Each row comes from the steps of one walk. Every step used is in the known rows, and no mark comes twice. Write the walk behind each row, first mark first.
In the rows, zero is written as 128.
Known rows
U -> G: [133 143  94 104 127 148 153 141 123 122 100  89 110  95 119 120 126 151
 143 125 117 123  98 147  83 134 136  80 119  87 109  87 128 117 141 116
 112 148 121  90 157 109 145 112 201 116 136 123 124]
S -> F -> G -> U -> R -> B: [136 119  99 171 125 131 108 152  99 104 172 169 172  93  83 129 114 125
 104  87 121 154 113 114 186 188 168 108 184 172 128 120 127  92 111  91
 125 137  92 162 105  63 142 103  55 111 138 140 134]
S -> B -> U -> G -> R: [ 84 147 158 108 147 192 152  79 110 130 138  88  61 116 132 125 137  94
 149 124 104  90 141 168  96 175 124  59 138  56 100  81 110 156 162 162
 162 166  79 110 122 147  67 111 172 115 114 142 127]
G -> U -> R -> B -> F -> S: [171 130 174 164 188 108  67 143 115  74 151 128 140 139 117 127 154 116
 110 140 123 173 161  68 183 130 147 116 160 175 148 141 145 113 119  51
 112  99 137 108 109  98 112 104  81 120 138  92 102]
G -> U -> R -> B -> S -> F: [192  89 106 176 131 148 105 116 135  80 176 146 114 134 171 151 143 145
 122 103 167 164 149  72 200 188 167 108 167 142 115 120 138 111 123 103
 131  98 101 127 126  63 124 101  59  81 113 136  86]
B -> G -> S: [104 113 120 133  87  99 147 136 123 125  96 138 138 120 137 112 143 120
  95 118 144 131 151 133 132  95 136 135 105  97 135 122 154 132 146 195
 137 122 162 135 157 172 151 105 177 146 105 141 113]
S -> B -> G -> U: [139  90 107 154  99 106 119 161  38  80 122 113 110  79 123  97 146 109
 125 110  76 115 125 152 184 158 118  61 107  43 159  79 162 133 143 205
 133 136 126 169 115 117 130  79 110 112  92 167  94]
R -> B -> G -> F -> S -> U: [159 133 115 106 115  98 160 160 135 107  82 153 121 140 164 102 149 177
 130 121 172  90  99  49 135 132  78 166 129 133  76 104 137 115 166 149
 131 160 166 117 104 196 160 121 132 181 131 136 131]
S -> F -> G -> U: [142  81  72 191 102 116 120 152 105  87 161 208 171  95  98 145 132 133
 128  81 119 161  97 166 131 133 126  97 173 140 162 151 161  86 132 151
  99 140 128 194 127  90 131 126  74 118 164 124 134]
R -> G: [116 123  75 147  88  99 102 141 108 151 107 113 102 132 135 102 110 121
 149 124 110 130 107 167 112  91 126 121 111 109 142 159 104 128 124 151
  91 140 153 118 106 103 131 135 133 131 123 129 136]
G -> B -> S -> U -> R: [212  68 159  89 168 179 143  54 112 172 149 111  79 164 182 188  98 134
 123 143 125 144 134  91 149 192 114 142 107  91 116 110 124 169 132 124
 136  60  97 134 141 100 173 149 138 119 100 176 104]
F -> G -> S -> U -> R -> B: [119 131 184 106 171 153 124 105 103 144 122 137 165 146  77 101 114  94
  58 132 122 105 133  63 189 148 157 175 115 132  94 139 123 154 110  99
 164 115  71 137  90 131 179 127 119 165 148 149 139]
S -> B: [105 134 129 155 148 144 121 143  86 101 121  73 142 100 116 118 153 103
 147 124  84 102 113 180 137 126 128  92 107  56 149 116 128 136 115 158
 140 105 126 127 107  99 157 116 119 106 137 150  97]
S -> F -> G -> R: [ 82 125 115 159 119 137 131 127 140 168 150 204 191 106 106 166 117 135
 153  71 175 163 109 194  53 125 122 111 202 163 126 144 131  83 140 181
 136 173 138 144 137 125  91 151 100 155 170 123 165]
R -> B: [113 170 108 149 119 129 143 163 117 114 123 100 143 126 118  89 159 143
 126 107 113 113 134 132 178 119 141 147 156 109 107 126 119 141 110 117
 117 125 159  78 116  97 186  93 150 104 111 142 123]
S -> B -> U -> G: [ 83 147 107 113 139 187 148 103 120 104 131  53  59  89 123 128 148  99
 124 136  82  93 105 153 133 155 132  56 106  46 113  67 113 157 164 133
 123 131  82 128 129 133 114  88 180 108 111 136 107]
U -> R -> B -> S: [133 140 134 138 162 169 131 128 138 138 134  85 109 130 175 119 130 140
 110 141 151 141 156  66 175 149 167 124 138 147 104  95 143 145 117 102
 137 100 106  62 140 104 146 108 115  90 102 144 106]
U -> R -> G: [137 121  97 132 123 119  84 108 104 161 115  80  91 121 131 119  84 123
 150 140 107 142 115 161 101 139 153 111  95 141 144 137  79 123 104 121
 120 111 103 107 100  92 126 146 109 120 116 150 133]
B -> S -> F -> G -> U -> R: [163  52  94 177 144 157 104 117 116 109 174 195 132 100 155 170  97 131
 100 111 166 189 112 106 126 167 162  68 152 172 160 118 177  89 140 138
 126 112  81 185 151  97  90 135  38 104 152 120 113]
F -> S: [144 139 135 149 141  94 146 142 126 116 112 154 144 145 135 129 142 164
 160 120 113 153 120 159  83  65 107 127 101 137 164 161 167 104 127 147
 104 124 156 111 122 140 130 162 126 122 149  83 116]
G -> S -> R -> B: [113 186 185 110 112 100 128 153 159 102 121 105 181 150 100  97 162 114
 115 130 133  91 203  81 189  91 129 186 122 131 141 160 117 174  85  88
 170 132 143 125 142 127 135 111 136 118 111 122 140]
R -> B -> U -> G -> F -> S: [101 177 111  98 136 148 167 151 183  72 107 128  69 142 171 104 155 155
 118 151 154  80 109  73 103 132 111 138 147 157  71  94 149 117 168  69
 101 155 137  96 123 204 117 109 164 124 134  84 159]
G -> S: [125 109 152 146 134 114 130 118 133  96 107 131 143 158 120 124 151 110
 115 131 135 108 156 149 119  82 140 162 111  98 148 172 148 131 109 150
 137  90 142 128 131 144 169 134 160 115 141 131 112]
U -> R: [151 131 130 139 165 147 120 101 123 131 134  70 121 109 120 144 109 149
 152 132 113 135 128 160  99 155 151 110 121 127 149 116 115 107  87 120
 140  88  94  97 123  91 160 142 129 106 113 163 112]
S -> U -> R -> B -> G: [160 138 123 103 130 136 134  97  96 159 117  72 109  98 113 112 107 170
 115  98 130 123 120  72 190 201 134 128 133  97  78  69  76 144 129 144
 147 125  94  93 109 102 178  98 146 154  70 199 103]
R -> G -> S: [108 102 118 137  81  90  95 122 120 129  96 138 119 172 127  93 125  87
 111 139 125 119 135 149 125  61 142 159  85 110 139 195 120 143 126 148
 118 123 163 142 110 142 132 137 144 135 148 115 138]
F -> S -> G -> B -> U -> R: [139 119 154  95 143 123 156  80 149 191 180 124 117 153 119 189  90 124
 114 148  72 146 116 168 174 133 126 181  96 146 185 128 136 127 126 123
  93  99 115 182 135 143  81 132 144 127  75 110 121]
U -> R -> G -> F -> S: [154 122 122 116 146 102  87 131 143 125  94 121  91 146 173 132  84 133
 166 166 152 123  97 129  33 119 121 134  81 206 138 154 123  83 116 103
 120 120 127 127  85 168  92 184  71 142 162 104 153]
U -> G -> S -> B -> R: [ 97 132 163  96 135 150 155 129 125 113 134  80 128 103  79 122 165 102
 107 189  96 100 146 169 156 154 162  83  58  59  92  63 138 147 111 144
 183 134  93 118 171 135 111 123 220 109 128 126  64]
F -> G: [ 80 133 102 147 138 134 144 165 103 144 122 152 158  94 100 111 122 125
 116 114 107 138 103 167 102  95 135 113 144 134 155 129 148 115 126 152
 103 146 135 133 137 132 154 133 125 129 143 132 147]
F -> G -> S: [ 73 112 143 140 134 126 137 153 110 123 112 176 179 131  94 108 137  85
  75 137 127 119 131 147 116  60 142 151 122 136 150 164 180 128 123 153
 129 130 137 161 139 164 156 134 141 137 163 110 146]

Write each row's walk
[112 116 124 124 118 153 162  87 131 137 163 126  74 165 137 165 139 116
 130 115  85 111 139 180 148 146 105 158 162  88 143 133 112 171 131 130
  88  67 150 146 133 125 183 103 178  85  69 166 134]
G -> B -> U
[ 74 120 174 137 171 151  85 137 130 116 115 151 192 137  77 109 168  69
  36 142 158 127 130  48 210  90 128 177 172 118  98 159 110 168 151  98
 131 118 152 141 122 154 188  80 142 188 176 127 138]
R -> B -> F -> G -> S -> U
[130 106 125 172 106 114 119 106 167  94 139 155 176 145 117 175 170 129
 131  94 169 140 129 174 109  96 134 151 142 111 139 177 122 100 123 153
 133  92 147 156 132 122 154 129 138 123 164 119 108]
G -> S -> F
[135 170 171  44 153 102 127 153 169 151 135 104 158 106 125 196 133 119
 134 163 117 169 153 104  95  97  86 102 130 155 146 115 116 160 173  33
  97 143 188 142 209 142  76 121 180 157 141  55 148]
U -> G -> B -> F -> S -> R
[227 105 177 111 197 139 119  80 146 100 109 119 107 158 150 160 107 174
 174 156 160 110 101 106  43 163  92 146  93 151 129 140 126  84 109 114
 155  90  87 122  82 154 144 198  88 153 162 147 120]
G -> F -> S -> U -> R
[154  83  98 171 133 134  99 120 102 102 176 180 156  84  88 167 100 134
 128  90 121 172 100 151 117 176 152  82 167 166 168 126 137  74 112 124
 127 114  79 185 117  77 125 137  59 116 148 137 132]
S -> F -> G -> U -> R
[142 114  99 117 133 140  73 124 136 126  95  72  78 128 159 130  80 124
 159 171 153  97  99 139  57 170 141 132 111 160 123 130  93  99  99 106
 140 104 118 124  95 134 137 156  90 133 139 165 159]
U -> R -> G -> F
[119 129 140 101 128 137 148 132 128 110  91 109 126 133 117 116 141 112
  99 138 127 107 134 136  99 106 150 114  94  85 103 122 145 129 142 121
 138 136 129 117 163 143 151 116 215 124 157 107 120]
U -> G -> S
[ 91  95  67 170 122 154 132 149 158 143 145 194 166  86 165 167 127 145
 104 111 188 187  86 135 104  96 135  95 163 156 138 131 165 103 171 168
 104 137 142 153 173 137 110 124  92 131 172  97 122]
B -> S -> F -> G
[ 89 169 106 161 113 150 147 119 150 107 143  99  88 142 126  96 169 142
 120 105 114  98 140 118 198 129 136 157 179 101 117 116 104 162 123 120
 106 101 128  92 112 119 165  80 153  97  77 152 127]
R -> B -> U
[154 124 127 142 146 110 139 160 163  75  93 154 128 152 164 135 144 160
 168 143 159  99 108 136  40  93  94 150 116 165 144 150 173  79 120 128
 122 118 161 116 122 181 135 176 109 137 173  97 143]
G -> F -> S
[193 105 142 114 146  95  86  64 109 165 111 124  91 161 137 129  87 148
 164 133 108 157  97 119  90 105 120 130  53 141 152 174  88 126 122 138
 116 116  91 132  64 112  99 193  85 177 135 115 116]
F -> S -> U -> R -> G
[150 143 133  38 115 152 174 142 148 169 136 105 105 121 177 169 107 125
 123 158 132 133 162  85 118 140  99 102 108 116 118  80 148 181 157  81
 120 149 147 132 223 134  89 116 180 104 100 105 147]
U -> G -> B -> S -> R
[ 77 150 172 113 128 110 132 156 138 130 125 153 193 113  85 116 118 105
 103 143 131 119 170 117 109  65 125 151 108 157 183 154 156 148 103 122
 161 147 126 175 159 168 101 146 112 141 139 107 167]
F -> G -> S -> R
[173 162 176  79 149 125 171 110 115 160 110 162 126 165 127  96 136 162
 157 103 139 126 134  69 111 132 102 132 132 114  54 125 125 139 168 124
 147 215 123  71 112 137  91 155 167 170 156  88 138]
F -> S -> U -> G -> R -> B
[120 126  81 139  81 103 118 126 132 167 142 110  99 127 106 107 118 154
 165 157 111 143 124 189 130 125 130 130 108 128 124 113  92 129  89 169
 128 135 135  94 141 106 119 155 162 108  87 147 107]
B -> R -> G
[126 111  80 130  98 119  90 157 140 115  81 104  91 140 161 114 115 121
 158 150 159  87  97 149  71 125 109 149 132 139 124 144 112 104 116 135
 118 125 163 123 100 155 144 146 107 132 154 148 165]
R -> G -> F
[179  82  85 163  69  81 105 130  91 121 158 148  75 146 108  88 119 148
 162 152  94 141 141 173 164 151 134 122 109 110 149 126 126 126  79 168
 123 129 124 127 126  93 107 153 133  89  76 145 107]
B -> R -> G -> U
[114 193 104  94  84 110 131 209 166 110 100  80 143  86 144  94 133 173
 141 135 174  72 150  67 134 160  96 152 167 160 104  60 112 140 122 112
 160 175 165 110 163 173 131  93 124 145  76 168 167]
S -> R -> B -> G -> F
[120 172 168 130 124  94 148 163 133 177 134 171 201 151 114 104 137 141
 138 111 128 132 144 143 172  76 122 192 132 145 137 151 167 108 117 167
 131 218 170 108 126 139  44 133 125 158 136  78 141]
F -> S -> G -> R -> B
[ 42 165 112 168 106 161 143 113 163 155 183 197 149 121 103 138 148 130
 124  69 166 139 130 145 146 146 133 143 248 170  92 135 101 135 157 156
 126 170 125 129 119 147  94 103 108 139 120 123 174]
S -> F -> G -> R -> B -> U
[208 100 154  69 131  91 120  64  89 202 132 145  91 189 142 157  73 116
 150 135  73 152  97 128 118 143  99 157  59 142 128 172  93 144 139 111
 100 103 125 162  81 108 132 184 108 162 119 125 128]
F -> S -> U -> R -> G -> B
[126 205 139 113 110 111 136 164 147 123 131  78 160 114 100  97 151 152
 155 122 117 102 172 101 164 115 116 154 152 139 142 123  96 169  81  88
 142 152 139  96 140  95 129 110 127 112  86 144 147]
S -> R -> B
[148  84  84 116  97 131 106  86 144 194 162 135 100 144 198 205  91 113
 123 128 150 182 116 144 130 167 145 118 123 158 110 144  90 127 157 117
  98  81 143 162 144  87 110 135  92 120 120 134 117]
U -> R -> G -> B -> S -> F
[ 90 157 183 109 155 158 160  88 119 126 134 131  80 134 142 125 147 101
 157 131 111 122 136 158  77 120 110  62 109 100 113  99 149 145 186 162
 144 178 103 121 123 178  27 139 147 135 136  74 120]
F -> S -> B -> U -> G -> R
[ 56 185 170 107 114 107 135 186 136 128 125 149 208 131  74  82 142  93
  72 136 123  95 182  83 183  77 135 181 131 174 142 151 146 169  99  82
 160 161 141 149 148 156 119 111 113 139 133 103 171]
F -> G -> S -> R -> B
